Each row comes from the steps of one path. Every step used is in the known rows, and no mark comes twice. Write the path behind each row, first mark first.
Known rows:
E-C-N-G-D: [ 1.52  1.97  1.71  2.16  3.16 -1.85  6.00  4.79  2.41 -1.50  0.99 -0.78
  1.98 -0.32 -4.26  3.69 -3.25  0.66  2.20  1.62]
G-T-S: [ 2.29  2.67  0.51  0.44  2.13 -0.29 -4.50 -0.40  2.83 -0.75 -0.69  0.50
  2.07  0.63 -3.61  4.28 -1.23  2.25  0.60 -0.62]
E-C: [ 1.51  1.71 -1.87  1.26  1.62 -0.22  5.77  2.69  2.42 -0.84  2.93 -0.85
 -0.43  0.58 -1.57  4.04 -1.72  2.79  2.11  0.75]
G-D-E: [ 2.15  2.91 -0.01  1.46  2.08 -1.55 -2.64  0.61  2.15 -0.30  0.13 -0.42
 -0.46  0.78  3.72  3.19 -2.69  1.62  1.92 -0.11]
D-E-C-G-T-S: [ 2.25  1.05  1.86  1.34  0.31 -1.35 -1.07  1.36  2.86 -1.29 -1.08 -0.23
  1.00  0.61 -3.73  4.02 -3.59  2.52  0.84 -0.27]
D-G-C: [ 2.03  2.70 -0.72  1.22  4.04 -1.82 -2.14  3.35  2.57 -1.16  1.06  0.18
  2.57  1.09  1.19  3.41 -1.30 -2.00  1.40 -0.07]
S-T: [ 2.13  2.04 -2.10 -0.19  2.63  0.78  0.28  1.63  3.15 -0.25  2.22  0.40
 -0.77  0.78 -3.56  4.09 -2.98  2.70  2.00  0.15]
S-T-G-C: [ 2.36  3.00 -0.82  0.40  3.67 -0.63 -3.20  2.29  4.03 -0.99  0.58 -0.04
 -0.51  1.62 -4.99  3.54 -5.16  2.18  1.42  0.82]
D-E-C-N-G: [ 1.38  1.16  0.55  1.62  1.09 -2.84  4.17  4.55  2.70 -0.13  1.43 -0.30
  3.86 -0.82 -4.08  3.87 -3.47 -1.95  2.29  1.01]
N-E-C: [ 1.63  1.79 -2.26  1.41  1.80  0.20  5.93  2.70  2.36 -0.75  2.94 -0.38
 -0.42  0.15 -3.36  3.70 -2.45  4.98  3.36  0.87]
N-E-C-G-S: [ 2.52  1.42  0.11  1.29  1.60  0.74  2.77  2.90  0.58 -2.17  1.47 -1.01
  0.34  0.82 -7.00  4.17 -4.16  5.35  3.48  0.64]
D-G-S-T: [ 3.27  2.29 -0.79 -0.30  3.96  0.66 -5.92  2.30  1.82 -1.20  0.66  0.73
  0.65  1.06 -0.90  3.90 -2.39  1.12  2.14  0.07]
N-G-D-E-C: [ 1.61  2.84  1.51  2.20  2.25 -2.19  2.63  3.54  2.09 -0.63  0.22 -1.13
  0.99  0.19  0.55  3.09 -4.17  2.52  2.71  0.59]
D-E-C: [ 1.65  1.73 -1.88  1.34  0.51 -1.38  3.11  2.30  2.70 -0.08  2.10 -0.66
 -0.09  0.29  1.52  3.58 -2.61  1.35  2.25  0.46]
C-N-G-T: [ 1.76  1.82  1.63  0.87  3.38 -0.92 -0.95  3.86  2.61 -0.79 -0.85  0.07
  5.21 -0.79 -7.87  4.49 -2.15 -2.23  1.09 -0.19]
D-E-C-N: [ 1.67  0.84 -1.66  1.41  0.39 -2.32  3.62  3.07  3.10 -0.25  2.11 -0.13
  1.35 -0.46 -0.41  3.71 -2.58 -1.99  1.87  1.18]
S-T-G: [ 2.36  2.23 -0.55  0.37  3.01  0.57 -1.77  1.39  3.66 -0.59  1.05  0.16
 -1.79  1.42 -5.66  4.21 -3.74  4.53  1.71  0.74]
T-G: [ 2.02  2.47  0.18  1.34  2.57 -0.38 -1.25  0.88  2.50 -0.82  1.02 -0.56
 -0.10  1.47 -4.38  4.40 -1.99  3.65  1.58  0.44]
E-C-G-S-T: [ 2.77  1.08 -0.22  0.15  2.04  1.36  1.96  3.33  1.66 -2.03  1.68 -0.78
 -1.27  1.26 -6.73  4.31 -5.16  4.00  2.43  0.75]
S-T-G-D-E-C: [ 2.53  2.53  0.15  1.49  2.37 -0.96 -0.45  2.40  4.07 -0.99 -0.20 -0.50
 -4.12  1.19  0.69  2.89 -5.71  5.36  2.13  1.61]
N-C: [ 1.67  1.59 -2.05  0.58  1.29  0.48  2.07  2.31  0.01 -0.52  0.94 -0.96
  3.80  0.00 -2.94  4.28 -1.45  1.87  1.60 -0.64]

Write each row's path:
[ 1.51  0.91 -1.65  1.31  1.57 -1.13  6.45  3.50  2.94 -0.98  2.92 -0.34
  0.99 -0.20 -3.40  4.16 -1.79 -0.50  1.72  1.45] | E-C-N
[ 2.58  2.36  1.28  0.80  3.48 -0.82 -6.26  0.76  2.89 -1.18 -1.24  1.18
  2.53  0.72 -1.23  4.05  0.13  0.95  0.46 -0.69] | D-G-T-S
[ 1.89  2.18 -1.74  1.04  2.71 -1.85  0.50  2.82  3.08 -0.84  1.70  0.54
  3.38 -0.25 -4.90  3.40 -3.39 -1.70  2.43  0.90] | G-C-N-E
[ 2.79  2.99  0.76  1.03  2.86 -0.87 -5.37  0.77  3.75 -0.51 -0.96  0.04
 -2.93  1.41  0.13  3.14 -5.21  4.38  1.83  0.75] | S-T-G-D-E
[ 2.20  2.00 -0.90  1.42  4.03 -2.40 -1.24  4.17  3.05 -1.27  1.15  1.18
  3.93 -0.16 -2.44  3.20 -2.06 -2.95  2.28  0.73] | D-G-C-N-E
[ 2.35  1.60  2.46  0.76  1.95  0.00 -3.07  0.20  2.31 -1.56 -1.08  0.16
  1.95  1.13 -7.47  4.74 -2.21  2.99  0.43 -0.92] | C-G-T-S
[ 1.81  1.46  1.37  2.18  2.49 -0.11  6.08  3.34  1.75 -2.32  1.36 -1.47
 -1.97  1.32 -2.52  3.90 -3.34  4.68  1.93  0.76] | E-C-G-D
[ 2.98  2.64 -1.63 -0.66  2.67  1.11 -4.14  1.01  1.92 -0.80  1.15  0.07
  0.08  0.95 -3.36  4.10 -3.70  2.44  2.28  0.15] | G-S-T
[ 1.69  0.80 -0.34  1.73  1.58  0.41  7.24  3.47  1.83 -1.58  2.60 -0.68
 -0.43  0.66 -7.17  4.13 -3.42  5.69  3.18  0.59] | N-E-C-G
[ 2.87  3.06  0.63  0.90  2.66  0.08 -5.67  0.16  1.32 -1.38 -0.02 -0.88
  0.75  1.63 -4.24  4.39 -2.71  3.26  1.80  0.41] | T-G-S
[ 2.08  1.95  1.94  1.69  2.97 -0.11  1.34  1.70  1.40 -1.86  0.60 -0.89
 -0.75  1.54 -3.21  4.11 -2.84  3.81  1.63 -0.12] | C-G-D
[ 2.17  2.67  0.89  2.54  1.90 -1.83  0.03  1.94  3.01 -1.19 -0.33 -1.21
 -2.44  1.19  2.05  3.08 -3.90  4.51  1.92  1.33] | T-G-D-E-C
[ 2.36  2.21 -0.59  0.49  3.44 -1.50 -2.38  3.02  4.62 -1.12  0.55  0.48
  0.80  0.82 -6.82  3.67 -5.17 -1.09  1.04  1.54] | S-T-G-C-N
[ 2.91  2.52 -0.08  0.67  3.60 -0.29 -5.23  1.84  0.86 -1.38  0.58  0.07
  2.28  1.10  0.39  4.06 -0.62  0.19  1.96 -0.20] | D-G-S
[ 2.33  2.28  1.44  0.63  2.81 -1.22 -2.34  2.81  0.93 -0.98  0.48 -0.22
  5.61 -0.17 -7.50  4.54 -2.88 -1.83  2.21  0.43] | C-N-G-S
[ 1.77  1.63  2.28  1.24  2.18 -1.81  1.61  3.29  3.31 -1.23 -0.66  0.30
  4.72 -0.75 -8.59  4.25 -2.61 -0.08  0.98  0.78] | E-C-N-G-T-S
[ 2.15  2.53 -0.23  1.63  3.16 -2.10 -1.40  2.56  3.53 -1.28  0.43  0.25
  2.44  0.41 -7.09  3.50 -4.18  0.17  2.12  1.45] | T-G-C-N-E
[ 1.48  1.71  1.05  1.06  2.75 -1.61  2.22  3.39  2.18 -0.41  1.55  0.07
  4.67 -0.37 -7.60  4.52 -2.15 -1.54  1.91  0.40] | C-N-G
[ 2.18  1.26  1.24  1.59  0.90 -0.76 -0.28  2.39 -0.46 -1.26 -1.46 -1.40
  2.65  0.49 -1.01  3.67 -3.94  2.43  1.57 -0.91] | N-C-G-D-E
[ 2.02  1.31  1.25  1.49  2.01  0.52  2.46  2.89 -0.73 -2.05 -0.69 -1.58
  2.30  0.72 -4.19  4.13 -3.08  3.81  1.43 -0.61] | N-C-G-D
